Known rows, with every step that occurs
h, v: [-2.83 -1.75 -2.37  0.14 -1.65 -0.22 -0.97 -1.13 -0.67 -0.76 -0.76 -0.16
  1.45 -1.65 -1.44 -0.51  1.78  2.90 -2.47  0.39  0.70  1.00 -2.55 -0.55]
x, c, f: [-3.72  1.25 -0.33  2.74  0.07  0.14  1.31 -0.65  2.40 -1.47 -0.57  1.88
 -2.93  0.16  0.32 -0.61 -2.49 -1.53  4.21 -0.04 -1.45  1.87  1.03 -1.11]
m, c, f, b: [-1.02  3.04  3.74  0.75  0.40  1.12  0.84 -1.44  3.37  1.78 -1.95  1.93
 -0.23 -1.05  1.16 -0.74 -1.58 -1.79  4.26  2.43  0.18  1.90  1.33 -0.29]
j, m, c, f, b, d: [-0.85  3.63  1.31  2.95 -1.09  2.10 -0.88 -0.83  1.16 -0.71  0.18 -0.12
  1.88 -3.18 -0.68 -1.33 -0.69 -0.64  2.01  2.16  2.91  2.02  1.29  1.18]
a, h, m, c, f, b: [-1.31  0.32  0.17  2.97  2.11 -0.04  1.74 -2.54  2.84 -0.77 -1.40  1.94
 -1.40 -2.86  1.01 -1.09 -1.70 -2.34 -0.59  0.51 -1.83  2.32  1.47  0.94]
h, m, c, a, b, y: [ 3.07 -0.75 -1.14  1.05  1.26  1.81  0.31  0.62  0.45 -1.10 -1.80  2.84
 -0.66 -2.57  2.25 -2.98 -2.41  1.73 -0.60  2.16 -2.71  1.18  3.05  0.33]
a, b, d: [-1.69  2.31  0.28  3.23 -0.40  1.32 -0.16 -0.33 -0.75  1.37 -0.81 -2.98
  2.51 -1.44 -0.50  2.72  1.09 -2.82 -1.83  3.95 -0.84 -0.99 -1.69 -0.12]
x, c, a, b, y, h: [-3.47  3.34 -2.48  3.91  2.13 -0.99  2.02  0.97  3.00 -2.33 -1.83  0.86
 -1.19 -1.52  3.36  0.10 -2.46 -0.73  0.90  4.70 -4.60  0.32  3.74 -2.01]
c, f: [-2.72  1.40  1.60  1.88 -0.94 -1.36 -0.23 -0.33  0.98 -0.92 -1.44  2.14
 -1.93  0.97 -1.17  0.83 -1.14  1.42  2.32 -1.14  0.58  1.71  0.19 -0.02]
z, h: [-0.21  2.09 -1.68  0.66  1.58 -1.19  1.72  0.02  2.06  0.15 -0.17  1.29
 -0.20 -2.28  1.58  1.06 -1.08  1.12 -1.43  1.41  0.72  0.26  2.74  1.64]
f, c, a, b: [-3.08  1.21  1.46  4.69  1.37  0.71  0.68  0.03 -1.05 -0.32 -0.09 -0.65
  1.87 -0.90  2.18 -2.05 -1.23 -1.43  2.62  2.36 -3.48 -1.18  2.79 -1.02]
b, y, h: [-1.09  4.41 -0.88 -1.72  1.96 -3.63  2.30  0.80  1.36 -3.12 -2.77  0.71
 -1.51 -2.68  2.34  2.62 -0.74  2.24 -3.40  3.40 -0.46  0.42  4.02 -2.18]
z, h, m, c: [ 2.49 -0.03 -2.66  0.40  2.13  0.95  2.02 -0.13  2.24 -0.07 -0.23  3.42
 -1.08 -4.15  2.06 -1.83 -2.54  1.50 -1.50  0.93  0.56  1.02  4.20  2.42]
b, f, c: [-2.12  1.05  3.31  3.33  2.30 -0.87  0.06 -0.77  0.00 -1.07 -0.07 -0.49
  1.39  0.30  1.29 -0.97 -2.28 -0.70  1.01 -0.50 -0.90  0.24  1.73  0.63]
c, a, h: [-2.12  1.42 -1.95  3.02  1.46 -3.14  0.24  0.14  1.22 -2.54  0.31  1.02
  0.54  0.64  1.34 -0.48 -1.43  0.07  0.51  1.41 -3.40  1.09  0.94 -0.17]
f, c, a, b, y, h: [-3.69  3.68  0.88  3.93  2.45 -1.35  1.98  0.57 -0.18 -2.24 -1.51 -0.21
  0.88 -2.39  3.50 -0.61 -1.80 -0.13  0.69  4.16 -3.61 -1.06  5.10 -2.12]
y, h: [-2.68  2.31 -1.51  0.98  1.01 -2.34  1.55  0.84  2.05 -1.27 -1.24  0.92
 -1.12 -2.13  0.68  1.02 -0.61  1.67 -1.91  1.35  0.79 -0.85  2.55 -0.41]
m, c, a, b: [ 0.94  0.97  1.01  1.13  0.87  1.34  0.61  0.64  1.87  1.98 -0.91  0.69
  1.64 -1.03  2.55 -1.77 -1.66 -1.35  2.48  3.68 -2.64  0.96  2.55 -0.18]
c, f, b, y, h: [-4.91  6.29  2.51  2.58  0.71 -2.57  0.78 -1.07  3.26 -1.99 -4.07  2.36
 -1.86 -0.91  0.85  3.06 -1.11  1.47  0.58  2.91  0.07  1.22  1.19 -1.16]
j, m: [ 0.64 -0.35 -0.99  1.95 -1.20  1.58 -1.17  0.41 -0.81 -1.25  1.27 -1.27
  1.31 -1.93 -0.88 -1.51  0.21  1.46 -1.29 -1.36  2.15  0.65  1.65  1.88]
b, a, h, v: [-1.26  0.62 -3.17  2.46 -1.10 -3.18 -0.24 -0.71  1.29 -1.95  1.10 -0.47
 -0.81 -0.41  0.98 -1.04  0.60 -0.33 -4.94  0.66 -2.95  2.73 -0.84 -1.35]
m, c, a: [ 1.82  1.16  0.20 -0.47  0.78  0.17  0.46  0.86  1.77  0.13  0.14  1.94
  0.74 -0.31  2.20 -2.89 -2.10 -0.18  3.65  2.89 -1.56  1.25  2.32 -0.69]
b, a: [ 2.02  1.21 -1.13  1.55 -1.41 -1.25 -1.07  1.18  0.64 -0.86  1.43  0.46
 -1.79  1.47  1.23 -1.56 -0.55 -0.01 -1.86  0.14 -2.01  1.06 -0.07 -0.96]
m, c: [ 2.25  0.45  1.32 -2.31  0.74  1.40  1.31 -0.19  1.48  1.90 -0.04  0.54
  0.40 -1.66  1.62 -1.71 -1.09 -1.92  1.97  1.78 -0.08  1.22  2.02 -0.42]
h, m: [ 1.71 -2.91 -2.24  1.39 -0.06  1.67 -0.73  0.08 -0.86 -1.72 -0.19  2.36
 -1.61 -1.20 -0.77 -2.33 -0.92  2.32 -1.62 -1.99 -0.04 -0.17  0.08  1.42]

Rows
[ 1.82  0.30  0.18  2.77 -0.38  1.95 -0.55 -0.54  2.04 -0.71 -0.99  4.04
 -2.58 -1.21  0.79 -3.66 -2.41  0.75  0.69  0.05 -0.94  1.94  0.91  0.72]
h, m, c, f, b, a
[-0.63  2.43 -0.67  5.14  0.63 -0.29 -0.53 -1.46  2.43 -0.86  0.02  0.41
 -1.02 -0.57  1.77 -1.05 -0.24 -2.23 -3.01  1.71 -3.32  0.64 -1.10  0.24]
f, b, a, h, m
[-0.85  4.72  0.63  0.63  2.61 -0.11  1.71 -0.98  3.12 -1.30 -3.50  1.57
 -0.65 -3.89  3.04  0.68 -0.84  0.28 -2.02  5.00 -0.95 -0.02  2.66 -0.94]
f, b, y, h, m, c
[-2.58  1.63  2.30  4.79  2.38 -1.75 -0.69  0.09  0.14 -2.33  0.15  0.68
  1.70  1.39  1.88 -1.85 -2.98  0.70  2.39  0.30 -2.15  0.21  1.99  0.54]
b, f, c, a
[-1.66  3.28  0.61  1.24  1.78 -1.06  2.03  0.35  1.57  0.33 -3.89 -1.62
 -0.13 -3.14  2.31  3.60  0.01 -0.06 -4.64  4.02 -2.13 -0.18  3.53 -1.07]
a, b, y, h
[ 0.67  1.39  2.06  2.22  1.49  0.62  0.06  0.57  2.49  1.69 -1.26  0.70
  2.09 -0.33  2.63 -1.51 -2.53 -0.93  2.18  3.26 -2.63  1.41  2.33  0.62]
m, c, a, b, f
[ 0.72  0.87  1.07  1.28 -1.13  1.81 -0.30  0.01  0.95 -0.38  0.20  0.47
  0.48 -2.65 -0.34 -2.40 -1.37  0.90  1.79 -0.74  2.54  2.65  3.11  1.42]
j, m, c, f
[ 0.35  3.49  0.48  0.37  1.98 -0.75  2.01  1.10  2.82  0.24 -2.44  1.02
  0.62 -2.61  3.73 -0.35 -2.12  0.00  0.56  5.53 -2.67  1.03  4.73 -1.32]
m, c, a, b, y, h
[-1.02 -0.49 -3.50  3.91  1.49 -2.12 -0.07  0.15  0.59 -3.72  0.34  2.45
 -0.59 -0.03  0.88 -1.91 -1.92  1.55 -0.58  0.23 -3.39  0.98  1.08  0.72]
c, a, h, m
[ 0.26  2.02  0.35  0.73  2.03  0.37  2.39  0.20  1.88  0.33 -4.05 -0.15
 -0.64 -4.56  2.79  1.56 -0.94  0.12 -4.39  4.03 -2.04  0.40  4.58 -0.73]
a, b, y, h, m, c
[-3.82  3.58  0.24  5.13 -0.17  0.27  0.53 -0.93  3.77 -1.15 -0.52  1.88
 -3.18  0.70  1.27 -1.03 -2.14 -2.62  3.58  1.54 -2.80  1.72  0.00 -1.34]
x, c, f, b, a
[-3.53  2.75  0.59  5.05  1.06  0.37  0.37  0.00 -1.85 -1.25  0.44 -1.20
  2.63 -1.08  1.71 -1.38 -1.11 -2.04  2.73  4.06 -2.83 -1.45  1.68 -1.50]
f, c, a, b, d
[-1.27  0.88 -1.66  1.54  1.04 -0.88  1.71  0.63  2.70 -1.90 -2.10  4.12
 -3.02 -3.58  0.45 -1.47 -2.64  2.83 -0.82  0.53  1.10  0.66  3.94  0.36]
y, h, m, c, f
[-1.47  0.43  2.88  4.52  1.17  0.67 -0.68 -0.40  1.34  2.46 -2.12 -2.07
  2.07  0.22  0.69  2.11 -0.58 -1.20 -2.35  0.56 -1.80  0.05  0.07  1.98]
a, b, f
[-2.81  3.32 -2.34 -1.76  0.88 -3.68  1.59  0.07  1.18 -3.49 -3.19  0.72
 -0.73 -3.61  1.52  2.20  0.47  4.08 -4.98  3.63  0.05  1.17  2.41 -2.71]
b, y, h, v
[ 1.33  1.00  0.93  0.80  0.83  1.72  0.46 -1.07  1.57 -1.39 -2.61  3.65
 -2.17 -2.45  1.14 -1.89 -2.30  1.21  0.79  1.14 -0.58  2.08  2.00  0.29]
h, m, c, f, b, y
[ 2.08 -1.60 -0.51  3.29  1.41  1.94 -0.69  0.52  1.16 -0.47 -1.25  2.92
  0.26 -1.25  1.57 -3.56 -3.07  1.66  0.02  0.54 -2.23  1.02  1.94  2.11]
h, m, c, a, b, f
[-1.33  3.89  0.48  4.29  0.65 -1.16 -0.18 -1.45  2.96 -0.05  0.01 -0.62
 -0.13  0.20  2.15  0.06  0.26 -3.44 -2.20  2.56 -3.26  0.70 -1.31 -0.49]
f, b, a, h
[ 0.61  1.49 -0.28  0.22  1.84 -1.16  1.56 -0.10  2.48 -0.35  0.21  1.22
  0.88 -1.12  2.53 -2.07 -2.13 -1.89  2.41  3.02 -2.77  2.02  2.75 -0.71]
m, c, a, h
[-0.37  2.17  1.97  2.53 -0.82  2.38 -0.51 -0.68  1.84  0.26 -0.30  0.26
  1.14 -2.80  0.07 -2.03 -1.02  0.04  2.06  0.52  2.20  2.33  2.47  1.77]
j, m, c, f, b
[-3.81  4.44  2.00  5.38 -0.42 -2.14 -0.31 -1.51  3.27 -0.86 -1.39  1.63
 -2.03  1.02  0.49  0.89 -0.91 -1.29  0.62  0.83 -1.93  2.28 -0.83 -0.35]
c, f, b, a, h
[-4.10  4.76  1.39  3.33  0.81 -1.67  0.51 -0.99  2.67 -2.83 -4.12  3.43
 -2.58 -1.52  0.54  1.88 -1.56  2.66 -0.26  1.80 -0.09  1.21  1.44 -0.42]
c, f, b, y, h, m
[-2.57  0.84 -1.91  4.72  0.99  1.20  0.79  0.46  2.02 -0.35 -0.26  0.38
 -0.25 -0.01  2.11 -1.34 -2.04 -2.15  2.87  2.74 -4.49  0.19  1.45 -0.78]
x, c, a, b
[-5.37  3.61  0.70  5.30 -1.30 -2.43 -0.85 -2.16  3.01 -1.28 -1.80  1.51
 -1.24  0.24 -0.22  0.60 -0.08  0.11 -0.68  1.04 -1.59  2.71 -2.21 -0.73]
c, f, b, a, h, v
[-2.22  3.73 -1.01  3.14  1.39 -2.30  0.52  1.59  1.49 -1.66 -2.78  0.64
  0.45 -0.82  2.62  1.55 -1.20  2.11 -1.58  4.38 -3.38 -0.16  3.06 -1.02]
c, a, b, y, h
[ 2.71 -0.06 -2.45  2.20  0.36 -1.15  0.64  0.01  1.76 -1.78  1.41  1.25
 -2.47 -1.08  2.26 -3.07 -1.80 -1.70 -3.51  0.13 -3.54  2.57  1.73 -0.33]
b, a, h, m, c
[ 0.63  2.79  1.39  3.34 -1.62  1.92 -1.07 -0.09  2.20 -0.41  0.33  0.59
  0.14 -2.07  0.54 -2.88 -1.31  0.06  1.04  0.54  1.37  2.76  2.48  1.11]
j, m, c, f, b, a
[-3.16  2.40 -2.56  4.97  0.72  0.79  0.55  0.44  1.35 -1.50  0.26 -0.15
  0.47 -0.21  1.56 -0.68 -1.77 -2.53  2.84  4.46 -3.86 -0.07  0.16 -1.35]
x, c, a, b, d
[-1.96  1.30  0.79  5.65  1.00 -1.00 -1.51  0.95  1.27  0.02 -1.49  0.27
  2.02  1.92  1.32  0.48 -1.69  1.32  0.24  1.76 -3.31  0.20  0.20  1.41]
c, a, b, f
[-4.73  5.24  2.13  4.00 -0.78 -0.63 -0.91 -1.65  1.34 -1.23 -1.60  1.21
  0.10  0.42 -1.29  2.19 -0.18 -0.78  2.84  2.83  0.74  0.47 -2.75 -0.36]
c, f, b, d
[-0.77  0.67 -2.52  2.88  1.63 -0.02  1.40  1.28  2.52 -1.03 -2.15  2.91
 -1.05 -3.83  1.78 -1.83 -2.37  2.45 -1.89  2.24 -0.98 -0.45  4.25  0.59]
y, h, m, c, a, b
[-2.91  4.26  2.22  4.75 -1.40 -1.05 -1.22 -0.75  2.62 -0.53 -1.35  2.15
 -1.89  1.63  0.22  0.35 -1.00  0.08  1.55  0.76 -1.00  1.51 -1.22 -0.50]
c, f, b, a
[ 1.41  0.66 -1.56  3.20 -0.05 -1.88  0.54 -0.23  2.19 -2.14  0.65  2.40
 -3.43 -0.53  1.64 -2.66 -2.44 -0.88 -2.30 -0.48 -3.25  3.46  1.78 -0.35]
b, a, h, m, c, f
[ 1.64  0.38 -2.65  2.87  2.21  1.18  1.50  0.43  2.53  0.31 -1.02  3.30
 -0.19 -3.93  2.74 -1.74 -2.80  1.73 -1.29  2.26 -1.23  0.76  4.39  2.72]
z, h, m, c, a, b
[-0.06  2.01  1.68  0.66  1.01  0.36  1.07 -0.22  0.23  1.15 -3.07 -2.13
  0.54 -1.84  2.00  3.03  0.54 -1.11 -3.27  3.19 -2.59  0.41  1.72 -0.86]
a, b, y
[-0.29 -0.88 -0.66  1.74  1.84 -0.55  2.04 -1.80  1.99 -1.47 -0.81  2.03
 -1.84 -2.78  0.63 -1.38 -2.11 -1.40 -0.89 -0.72 -1.61  2.81  2.29  0.82]
a, h, m, c, f
[ 2.98 -1.92 -2.14  0.93  0.64  1.74 -0.42  0.73  0.46 -1.59  0.02  3.94
 -0.85 -1.52  1.03 -4.54 -2.52  2.15  1.25  0.40 -1.22  0.95  1.87  0.89]
h, m, c, a
[-2.47  2.38  1.69  3.56  1.94 -0.13  1.21  0.13 -1.09 -1.35 -0.93 -0.60
  1.50 -1.28  3.24 -1.11 -1.40 -0.98  1.71  3.53 -4.03 -0.58  3.92 -1.95]
f, c, a, b, y
[-2.75  0.35  0.78  6.03  3.35 -2.08 -0.10 -0.58  0.32 -3.47  0.11  1.22
  1.02  0.13  1.78 -2.47 -3.58  0.48  0.52 -0.52 -3.21  0.81  2.25  1.26]
b, f, c, a, h, m
[-5.04  1.19  0.75  5.27  2.28 -3.01 -0.23 -1.31  0.53 -3.02 -0.08  0.01
  2.54 -0.09  1.53 -1.49 -2.10  0.74  0.06  0.64 -2.74  1.29  1.20  0.27]
b, f, c, a, h, v
[-0.92  4.09  2.95  2.20  0.52 -0.52  1.23 -1.61  4.30  1.04 -1.19  1.65
 -1.14 -0.91  2.11 -0.83 -1.93 -3.24  2.30  2.51 -1.89  3.17  1.56 -0.78]
m, c, f, b, a, h
